What can hang from each mark
k82: k21
k68: k21
k21: k68 k82 k161 k858
k943: k160 k612
k196: k21 k910
k839: k910
k910: k82 k196
k175: k910
k612: k21
k160: k21 k943
k858: k21

Every row comes from one small tree of marks. The marks that hang from a mark follow it in brackets, in the order of their numbers. Every link used is in the known rows. Which tree was each row made from?
Known rows
k160[k21[k68 k161]]: [ 35 -14  -3  -7   4   3   7   3  18 -29  -1  30 -28 -22 -12 -14  59 -29
  20   0  -7  -1 -15  12   7 -28 -16  26  29   6  15 -21  -8 -33  19]
k839[k910[k82 k196]]: [ 30   4   9   9   4 -29 -16   2  21   5 -16  47  32 -13 -26 -23 -10  30
 -24 -12   9 -30 -23 -21  20   4  45  29 -11  31  -6   5 -16 -31   2]
k160[k21[k161 k858] k943]: [ 35   1   8  -9   2  44  -2  -3 -16 -13  17  21 -11  -7 -40  -5   2 -18
   9   2  -6 -11 -35  -2   6 -13 -33  55  24   1  19 -21 -24  -9  23]
k943[k612[k21]]: [ 36  15  26 -19 -12  41 -18  17  -9  -6   1  11   2  -1  37  -9  11 -11
  -4 -10  -1 -20 -35   2   8   6 -18  17  10   3  -6 -47 -18   2  12]
k196[k21[k68 k82]]: [ 30 -12  16 -10 -22   9 -12   4  24   4   3  10 -12 -16  13  -5 -39 -22
  -4  -8 -16  -4  -1   5   1 -42  23   6   9   2  46  -6   6 -25  -2]
k21[k68 k161]: [ 34 -12   3  -9   0  -3   4 -16  19 -11  -4  18 -31 -11   1 -13  28 -26
   8   0 -16   2 -19   4  16 -38   2  13  37   1  11  -7 -13 -39  20]
k68[k21]: [ 25   0  18  -3   0  28 -19   1   6   7   1  23 -13   7   0  -9 -28  -9
   5 -12  -9 -11 -13   2  12 -10   6  24 -12  17  -8 -15  11  -5 -19]
k160[k943[k612[k21]]]: [ 47  14  36 -21   5  63 -15  21 -15  -2  11  16  13  -1   3 -11  -5   4
  -3 -13   1 -15 -40  -6  -3  21 -22  26  25   7   0 -37 -43   4  21]
k82[k21[k161 k858]]: [ 14  -6   5 -15 -14  33 -20 -12   9  16  -1  12   2  -2 -15  -1  19 -24
  13   2 -30 -13 -45  -1  14 -20  -4  49  29  -4  19 -47  -3 -23  12]
k160[k943[k612]]: [ 38   1  36  -4   7  32 -12  12  -5  -4   7  20  -6  -1  -6 -21 -16 -12
  -7 -12   4 -14 -38 -10  -5  22 -12  25  18   9  -4  -7 -57   5  15]
k943[k160 k612[k21[k161]]]: [ 58   9  26 -34  -7  15 -14  11  -4 -22   9  28  -1 -17  46  -5  46 -10
  11  -9  -7 -18 -41   7  60  12 -30   3  32  -9 -20 -69 -39 -18  25]
k175[k910[k196[k21[k858]]]]: [ 31   3  19   2 -13  44 -25 -14 -12  -7  -6  29  39  -8 -22   1 -22  30
 -18 -14  -7 -10 -34  -3  22 -51   4  31 -26   4  30   1 -11 -12  26]
k839[k910[k196]]: [ 19   3  20   0   4 -21 -12   4   8  -3 -18  37  40  -5 -19 -20  -6  46
 -31 -13   1 -20 -27 -15   6   4  20  26  -6  13 -30   2 -19 -12  -5]
k839[k910[k82]]: [ 23  13  16   3 -15  -5 -16   1   9   9  -8  22  18 -16  -1 -25  -2   1
 -10 -10  14 -33 -16 -27  18  -1  48  21   4  23 -13  14  -8 -31   2]
k160[k21]: [ 21  -1  16   5  -7  10 -11  20   4 -21   1  20 -11  -8 -11 -16  20 -10
   4   0  -1 -14 -22   7  -7  -2  -4  32   5  16   6 -10  -1  -3   4]
k68[k21[k82 k161]]: [ 37  -4   4 -10 -14  -3 -17 -12   5  11  10  30 -51   0  -7  -2 -26  -9
   3  -8 -13   0  -7   7  25 -30  26  19   8   9 -20 -34  22 -12  -6]
k21[k68 k82 k161 k858]: [ 37  -8 -11 -10 -24  -2   3 -13  23  11   8  25 -38 -13 -17  -7 -12 -29
   1   4 -12   6  -3  -2  18 -43   1  33  14 -15  53 -11  29 -32   8]
k21[k82 k858]: [ 27  12   3   1 -30   7 -17  -1   4  20  11  18 -16   3 -13  -8 -56 -12
 -20   5   0  -9  -9  -8  -3 -13  21  43  -8  -7  49  -5  43  -5 -11]
k910[k82[k21[k858]] k196]: [ 15  -9   0   3  -1  13 -34   8  33  31  -9  49  34   1 -44 -10 -12  -2
  -3  -6 -15 -29 -46  -8   9 -10  23  73  -6  26  45 -39 -11 -20  -4]
k82[k21[k68 k161 k858]]: [ 21 -18  -2 -19 -12  34  -7 -12  23  11  -5  29   3 -11 -17  -4  18 -36
  17  -3 -30  -4 -31  -2   4 -27 -13  46  33  -6  43 -46  -3 -41  12]
k858[k21[k68 k82 k161]]: [ 45  -2   5 -16 -21 -13 -10   1  13   2  -6  30 -36 -10   7   0 -10 -21
  18  -2 -28  19  -2   0   8 -35  30  28  30 -10  30 -10  25 -29  16]
k612[k21[k68 k82 k858]]: [ 34  13  -2 -18 -26  36  -7  11   8  19  12  28   3  -8  -9  -4 -38 -11
 -12   3  -5   2   1  -1 -11 -25   1  42   8 -11  73 -21  48 -14  -7]
k858[k21[k161]]: [ 31   2  16 -11 -11   1 -22  -6  -8  -3  -9   0 -22   0  21   0  14 -13
  33  -4 -28  -1 -27   0  20 -30  13  27  32  -2   0 -17   3 -17  22]
k943[k160[k21]]: [ 40   2  18  -1  -1  -3 -16  30  10 -29   6  44   4 -18  -4 -16  19  -5
   4  -6   3 -28 -23   4  13  38 -11  23   6   8  14 -20  -7 -12  -5]
k858[k21]: [ 25   9  24  -5 -13  17 -29  15  -5   6 -10   9  -5   8  15  -4 -23 -11
  15  -8 -22  -7 -17  -6  -9 -12  20  34  11   0  15  -4  12   3   3]
k612[k21[k858]]: [ 22  23   7 -18 -20  57 -18   4 -13  10   7   2  16   7  14  -4 -16  -2
  -3   0  -8 -18 -29  -2   3 -13 -17  46   6  -7  38 -30  29  -3   1]
k196[k21[k68 k858] k910[k82]]: [ 32  -1  -8  -8 -28  63 -15  -9  24   6  -3  13  23 -28   1 -10  -9 -25
   7 -19 -15 -23 -20 -13   3 -63   7  17 -13   2  85  28 -11 -42  13]
k612[k21[k68 k161 k858]]: [ 37  10  -4 -27 -10  47   2 -11   6   0   6   8  -3  -8   7  -1  24 -21
  17   2 -19   2 -20   2  19 -50 -23  41  29 -15  40 -39  23 -36  22]
k858[k21[k68]]: [ 34  -1  16  -7 -13  17 -15  14  12  -2 -13  20  -1  -2  17  -7 -15 -18
  20  -9 -29   7  -9  -6 -15 -23   9  28  14   2  41   6  15 -16   7]
k196[k21[k68 k82 k161] k910]: [ 40 -12  -5 -17 -28  11  -8 -10  24  -8  -1  16 -17 -31   2  -4   3 -14
   7 -13 -27  -1 -13   2   4 -72  17 -17  24 -10  40  20  -5 -46  19]
k21[k68 k82 k858]: [ 30   0  -1  -2 -28   7  -5  -1  25  14   7  32 -18  -8 -22 -10 -48 -24
 -15  -1  -6  -1   2 -11 -11 -23   9  36  -3  -9  74  -2  33 -17 -13]

Write each row's tree
[ 26   7  12  -4 -38  18 -26   5   9   2   1   3   4 -14  10  -7 -37   6
  -7 -18 -19 -18 -16  -1 -12 -40  22  -8  -2   0  33  25   8 -17   3]
k196[k21[k82] k910]
[ 56 -18  20 -17  23  30  13  10   8 -34   7  51 -29 -30 -24 -15  40 -36
  12 -12  -5  -3 -32   1   4  -6 -38  26  37   5  -1 -31 -80 -23  38]
k160[k21[k68 k161] k943[k612]]
[ 19 -15  11   6  13  -8 -33  12  35  19 -12  47  23  -2 -39 -14   2   9
  -1  -9 -15 -31 -43  -5   9  -4  39  54   6  36  19 -24 -22 -17  -4]
k910[k82[k21] k196]
[ 30 -31   1  -9  21 -15 -12  -3  43  12 -12  61   5 -14 -41 -10  34 -10
  15  -8 -26 -12 -36   1  25 -34  30  45  28  30  17 -32 -33 -47  12]
k910[k82[k21[k68 k161]] k196]
[ 36  18  11 -20 -13   1 -14   2   0   8  10   8 -30  -2   6  -2   7   0
  -1   4  -9  -6 -20  12  18 -40  17  20  40  -1  -1 -27  34 -13  15]
k612[k21[k82 k161]]
[ 50  15  33 -20 -10  28 -20  26   0 -15   5  34  23 -13  44  -9  15   6
  -1 -13   2 -27 -37   1  31  41 -26   5  11  -6  -3 -63 -28  -6   5]
k943[k160 k612[k21]]
[ 41   0  31  -4  13  37  -6  28 -14 -22   7  44  -4 -11 -16 -19   5 -16
  -7 -12   2 -19 -39  -6 -15  35 -28  39  12  13  -6 -29 -63   2  22]
k160[k21 k943[k612]]
[ 33 -15   6  -8 -14  13 -11   1  28   9   0  48  12 -12 -25   4 -59  -2
 -14  -9 -17  -1 -16   0   9 -55  12  39 -19  -4  69 -25   1 -18  -6]
k910[k196[k21[k68 k82 k858]]]
[ 21 -11   5  -8   6 -20 -22   0  24  12 -20  51  37 -16 -35 -11  35  17
  -4 -12 -12 -29 -43 -15  33 -10  39  41  27  29 -35 -30 -35 -47  14]
k839[k910[k82[k21[k161]] k196]]
[ 27   0   1 -17  -6  32 -14 -25   3  10   9  22 -23   3  -3   0 -25 -19
  10  -3 -15  -6 -24   2  35 -39 -10  43  -5  -1  -3 -47  17 -17  -4]
k68[k21[k161 k858]]
[ 32 -17  19 -19  -5  20  -1 -17  14 -11  -4  -2 -18 -21  21  -3  16 -29
  22  -5 -27  -4 -22  10  37 -63   0  -2  32  -2   7  -9 -32 -37  26]
k196[k21[k68 k161]]
[ 42  17  26 -26  -4  83 -15  15 -18   8  17  12  22   0  -1  -7 -21  -2
  -7  -9   3 -15 -43 -12  -2  12 -45  52  14  -7  26 -46 -39   8  17]
k160[k943[k612[k21[k858]]]]
[ 34  20  -2 -24 -27  21 -14  -4 -10  15  14   5 -21  -1   0   1 -11  -9
   0   9  -8  -5 -19   5  22 -37  -1  39  25 -18  32 -46  46 -21  11]
k612[k21[k82 k161 k858]]
[ 15 -10   5 -12 -16  46 -13   4  28  16  -4  39  21  -7 -20  -8 -12 -27
   5  -4 -30  -6 -26  -6 -19  -5  -9  54  11   0  63 -41   5 -16 -10]
k82[k21[k68 k858]]
[ 41  -9   2 -16   9  47  10  -3   3 -15  13  38 -13 -19 -47  -6  25 -25
  10   2 -10  -1 -26  -6  -4 -24 -30  57  26  -2  49 -11 -24 -27  29]
k160[k21[k68 k161 k858] k943]
[ 17   2   8 -12 -14  -5 -22  -3  20  13 -13  27  20 -19  -8 -16  27 -11
   7  -9  -8 -31 -32 -18  32 -11  36  31  40  23 -33 -35 -24 -52  18]
k839[k910[k82[k21[k161]]]]
[ 25   5  12  -3 -22  37 -28  -1  16   1  -4  -2  11 -20  16 -14  -5 -11
   8 -20  -9 -31 -30  -8   7 -51  27  -1  -5  20  37  36 -13 -33  13]
k196[k21 k910[k82]]
[ 33  -1  -1 -14 -20  12 -17 -20   3  20  13  24 -42  -2 -20   4 -54 -19
   4  -4 -12   0 -10   2  31 -39   6  47  -7  -6   0 -43  36 -13 -11]
k68[k21[k82 k161 k858]]
[ 31 -17   8  -1   2  30 -17  -5  31  11  -5  36  23 -20 -18  -3 -35 -13
   1 -15 -12 -17 -27  -7  25 -63  14  42 -15  13  76 -12 -22 -33   5]
k910[k82 k196[k21[k68 k858]]]
[ 33  -7  -9  -1 -21  15  -2  16  16  -5   9  43 -15 -19 -32 -11 -26 -32
  -5   1  -3   0   0  -2 -16 -13  -9  55  -5  -4  66 -20  29 -20  -3]
k160[k21[k68 k82 k858]]
[ 21  -9  19  -4  -4  32 -24  -5   0   6  -6  13  24  -3 -14   0 -36   9
 -12  -8 -20 -19 -39   0  16 -42  -2  41 -16   4  28 -20 -23  -9   4]
k910[k196[k21[k858]]]
[ 28  -9  23   1  -6 -16 -25   7  15   7  -2  20   4  -6 -13  -1 -51  10
 -19 -11 -16 -13 -22   4  13 -39  31  18  -9  12  11 -10  -8  -5  -6]
k910[k196[k21[k82]]]
[ 33  -5  15  12   2   6 -33   6   8  13 -12  72  34  -9 -51 -15  13  30
  -5 -16  -1 -25 -37  -5   4   0  45  43   1  35  21   0  -7 -29  20]
k175[k910[k82[k21] k196]]
[ 27   2  -1  -6 -29  -6 -10 -17   4  13  10   4 -34   0 -11  -6 -27 -27
  -3  10  -6  -5 -20   0  29 -34  12  32  15 -15  23 -23  32 -10   7]
k21[k82 k161 k858]
[ 22  -2  22  -2   1  -1 -26   2  12   4 -14  27  42 -20  -5 -13 -14  22
 -11 -21   6 -37 -29 -17  34 -32  39  17 -10  31 -17  -5 -43 -35   5]
k839[k910[k82 k196[k21]]]
[ 29  16   5 -27 -17  40 -12  -8 -17   6   5 -10  -1   3  13   0  23  -7
  14   6 -12 -11 -32   6  35 -38 -13  42  27 -10  24 -37  19 -19  21]
k612[k21[k161 k858]]
[ 30 -10  18  -7  -8 -11  -8   6  21  -2 -12  47  35 -24 -15  -8 -30  26
 -30 -21  -7 -11  -8 -13  10 -29  30  12  -4   7  -1 -10 -24 -32  -8]
k839[k910[k196[k21[k68 k82]]]]
[ 34 -15  19  -5  10 -14 -21 -16  14   2  -7  19  -4 -12  -6  -2   6  -1
   8 -11 -14 -26 -44   6  56 -72  32  18  14  22  -1 -23 -41 -37  25]
k910[k82 k196[k21[k161]]]
[ 29  -3   4  -9 -17  20 -25 -17  14  -4  -3  -4  -8 -23  13  -9  26 -18
  19 -16 -13 -28 -35  -2  28 -75  21  -9  21  12  24  19 -18 -46  30]
k196[k21[k161] k910[k82]]
[ 41   0  13  -4 -22  -1 -17  18  17   7  -4  33 -19  -6   5  -4 -43 -15
  12  -5 -23  14   6  -8 -18 -16  25  33  11  -4  49   5  37 -13  -5]
k858[k21[k68 k82]]
[ 31  23   6 -14 -32  34 -22   9  -7  20  14  13  -3   3   1  -1 -38  -3
 -11   3  -4 -13 -14   0   6 -17  -2  48   6  -9  45 -27  56  -1  -5]
k612[k21[k82 k858]]
[ 46  -1   5 -34 -14  49   3  -5   4  -5   4  24  -9 -16  27  -2  26 -32
  14  -5 -10   1 -30   0  33 -31 -48  32  23 -19  21 -65 -19 -33  30]
k943[k612[k21[k68 k161 k858]]]
[ 42  11  -8 -29 -21  28  -1  -6  10  11  13  16 -19 -12  -2   1  -3 -21
   6   6 -13   8  -9   5  12 -48  -8  40  27 -20  46 -34  46 -31  10]
k612[k21[k68 k82 k161 k858]]
[ 58  14  27 -22 -19   5 -26  34   4  -5  13  45   4 -15  38  -7 -11   4
 -10 -11  -1 -18 -23   2  32  41  -7   4   5  -9  10 -62  -3  -2  -6]
k943[k160 k612[k21[k82]]]
[ 28  -6  11 -11 -14  45 -13  -2  20 -12  -8  13  17 -22  14 -10   1  -7
   8 -22 -23 -11 -18  -4 -17 -45   2 -12   3   0  44  32 -13 -33   9]
k196[k21[k68] k910]
